Each row comes from the steps of one walk. Every step used is in the known rows, and no mark comes twice. Write the walk behind each row, first mark first.
Known rows:
fomid daked bukazos: 57	330	-10	-151	238	450	224	61	197	309	-45	13	-15	-24	-8	-212	-266	-116	-27	-122
bukazos daked dipa fomid: -131	16	-88	292	71	59	617	-166	122	168	-108	25	-123	32	66	-41	108	214	-31	-112
zuna dipa daked fomid: 96	289	-81	90	-156	53	260	-146	210	-314	-89	208	263	-86	246	-39	130	94	-94	61
bukazos daked: -168	113	9	315	31	132	152	-184	242	154	-10	138	-129	8	119	139	-172	52	-98	216
fomid dipa daked: 170	73	-23	-71	-97	135	26	121	-2	-86	-151	-165	-135	-63	166	14	-352	125	272	-137
bukazos daked fomid rukuf zuna: -269	-209	-49	119	207	-194	-61	-46	-88	164	366	141	-22	-155	-390	-16	46	-84	24	129
rukuf zuna dipa daked: -38	-191	-46	-101	-154	-17	-208	40	123	-54	-128	165	48	117	201	280	-10	90	-84	176
nudi zuna dipa daked: 171	-184	26	206	-119	73	-326	-51	106	-194	-262	59	56	105	378	334	-128	26	-86	136
daked dipa fomid rukuf zuna: -112	-445	39	-143	116	-414	-122	177	-361	225	178	-274	-226	9	-338	-57	174	4	50	-188
zuna dipa daked: 53	155	-34	13	-188	100	10	-138	309	-238	-124	90	137	143	423	221	-32	116	-81	107
daked dipa fomid rukuf: -31	-94	46	-4	65	-299	98	-3	-178	45	178	-343	-154	31	-106	-130	138	34	48	-243
fomid daked dipa: 201	228	-37	-258	208	367	155	21	-90	218	-195	-126	-92	2	-12	-244	-187	39	-74	-228
rukuf zuna dipa: -64	-96	90	-108	17	-134	-395	10	-152	0	-233	153	29	94	77	168	52	-23	-186	308
rukuf fomid dipa daked: 185	-18	-76	-306	-263	87	-83	154	-68	-184	-25	32	-220	74	-135	-4	-204	33	205	-209
zuna nudi: -96	266	228	47	-359	12	-328	5	-10	119	-44	-116	-57	-54	60	-1	64	-177	-156	306
bukazos daked dipa fomid rukuf: -202	-95	-89	139	172	-113	371	-194	62	104	216	-150	-70	130	-41	-39	146	135	89	-209
daked bukazos: -106	300	109	134	141	6	194	-15	148	278	-113	34	-228	-129	122	-154	-217	-61	-206	26
nudi zuna dipa daked fomid: 230	-31	-5	289	-83	45	-63	-69	-8	-269	-232	158	170	-159	196	80	45	14	-101	95
rukuf zuna: -99	-251	131	45	-9	-171	-332	188	-194	274	-41	16	-274	-121	-198	108	-149	-67	-122	253

Which walk is each row?
13	56	-43	69	-84	-134	80	-5	110	-124	433	-110	13	-210	-98	-67	-28	-22	54	-81 : dipa daked fomid rukuf
12	324	-70	160	178	166	354	-125	-119	-50	-198	115	36	-203	-78	-257	-134	88	211	-29 : bukazos daked fomid dipa
11	5	36	123	-13	-142	343	39	-143	134	-124	-166	-213	-59	-13	-155	93	141	-83	-139 : daked dipa fomid
172	-135	-13	140	-1	-120	-319	-85	-67	-353	83	-21	242	-40	117	112	82	-70	16	-4 : nudi zuna dipa daked fomid rukuf
-99	201	-68	206	197	113	407	-254	101	263	-220	89	-231	-6	202	-88	-140	194	-177	-55 : bukazos daked dipa
-201	-293	114	-262	-177	-367	-300	170	-360	248	175	-319	-95	65	-310	-120	395	-123	28	-70 : daked dipa fomid rukuf zuna nudi
118	-263	148	303	-92	-113	-309	25	-163	-191	-273	-27	129	119	108	237	171	-63	-21	205 : nudi zuna dipa fomid
18	137	-39	-61	115	361	429	179	210	244	88	-59	96	9	-139	-186	-37	-86	127	-181 : dipa fomid daked bukazos
-93	-310	-60	-46	-33	-248	-124	173	-77	60	440	-57	-67	-242	-321	14	-15	-67	72	-28 : dipa daked fomid rukuf zuna
-73	-35	82	-49	-61	-246	-228	-92	-12	-320	189	-172	270	264	29	131	306	-60	98	80 : zuna dipa fomid rukuf
-28	-67	-70	-315	170	297	153	164	64	149	-129	147	323	191	-116	-45	176	-85	103	-64 : rukuf zuna dipa fomid daked bukazos
96	-58	-4	-35	-70	297	90	201	30	47	154	-161	132	44	-225	13	11	-59	169	-41 : dipa fomid daked
111	30	-11	190	71	148	13	-79	246	4	-356	152	15	59	499	149	-165	-6	-141	-7 : nudi zuna dipa daked bukazos
-90	-302	-52	-245	-62	-181	-449	14	75	-147	189	-10	103	213	99	312	21	-6	45	75 : fomid rukuf zuna dipa daked
158	23	-30	-362	-105	313	-211	149	-24	14	144	123	-73	140	-408	-36	-58	-192	-42	-34 : rukuf fomid daked
55	177	-76	-62	-73	-92	4	-184	154	-404	232	1	309	0	152	-11	181	14	7	-33 : zuna dipa daked fomid rukuf
5	-51	-87	-30	-111	-58	54	14	23	-140	-82	267	164	-129	24	44	142	81	-91	122 : rukuf zuna dipa daked fomid
-168	142	-33	245	156	-76	162	-223	98	-13	340	60	59	-123	-159	-82	41	-50	7	61 : bukazos daked fomid rukuf
176	319	60	15	75	-13	85	63	-373	-110	-219	-63	-33	-330	-147	-365	-132	-8	155	-41 : daked fomid dipa
105	159	-106	-323	-59	147	230	118	87	19	-95	141	-265	31	-47	-192	-240	5	164	-349 : rukuf fomid dipa daked bukazos
-115	-226	100	-247	88	-288	-641	-15	-191	-87	73	-32	83	196	-40	183	94	-126	-54	218 : fomid rukuf zuna dipa
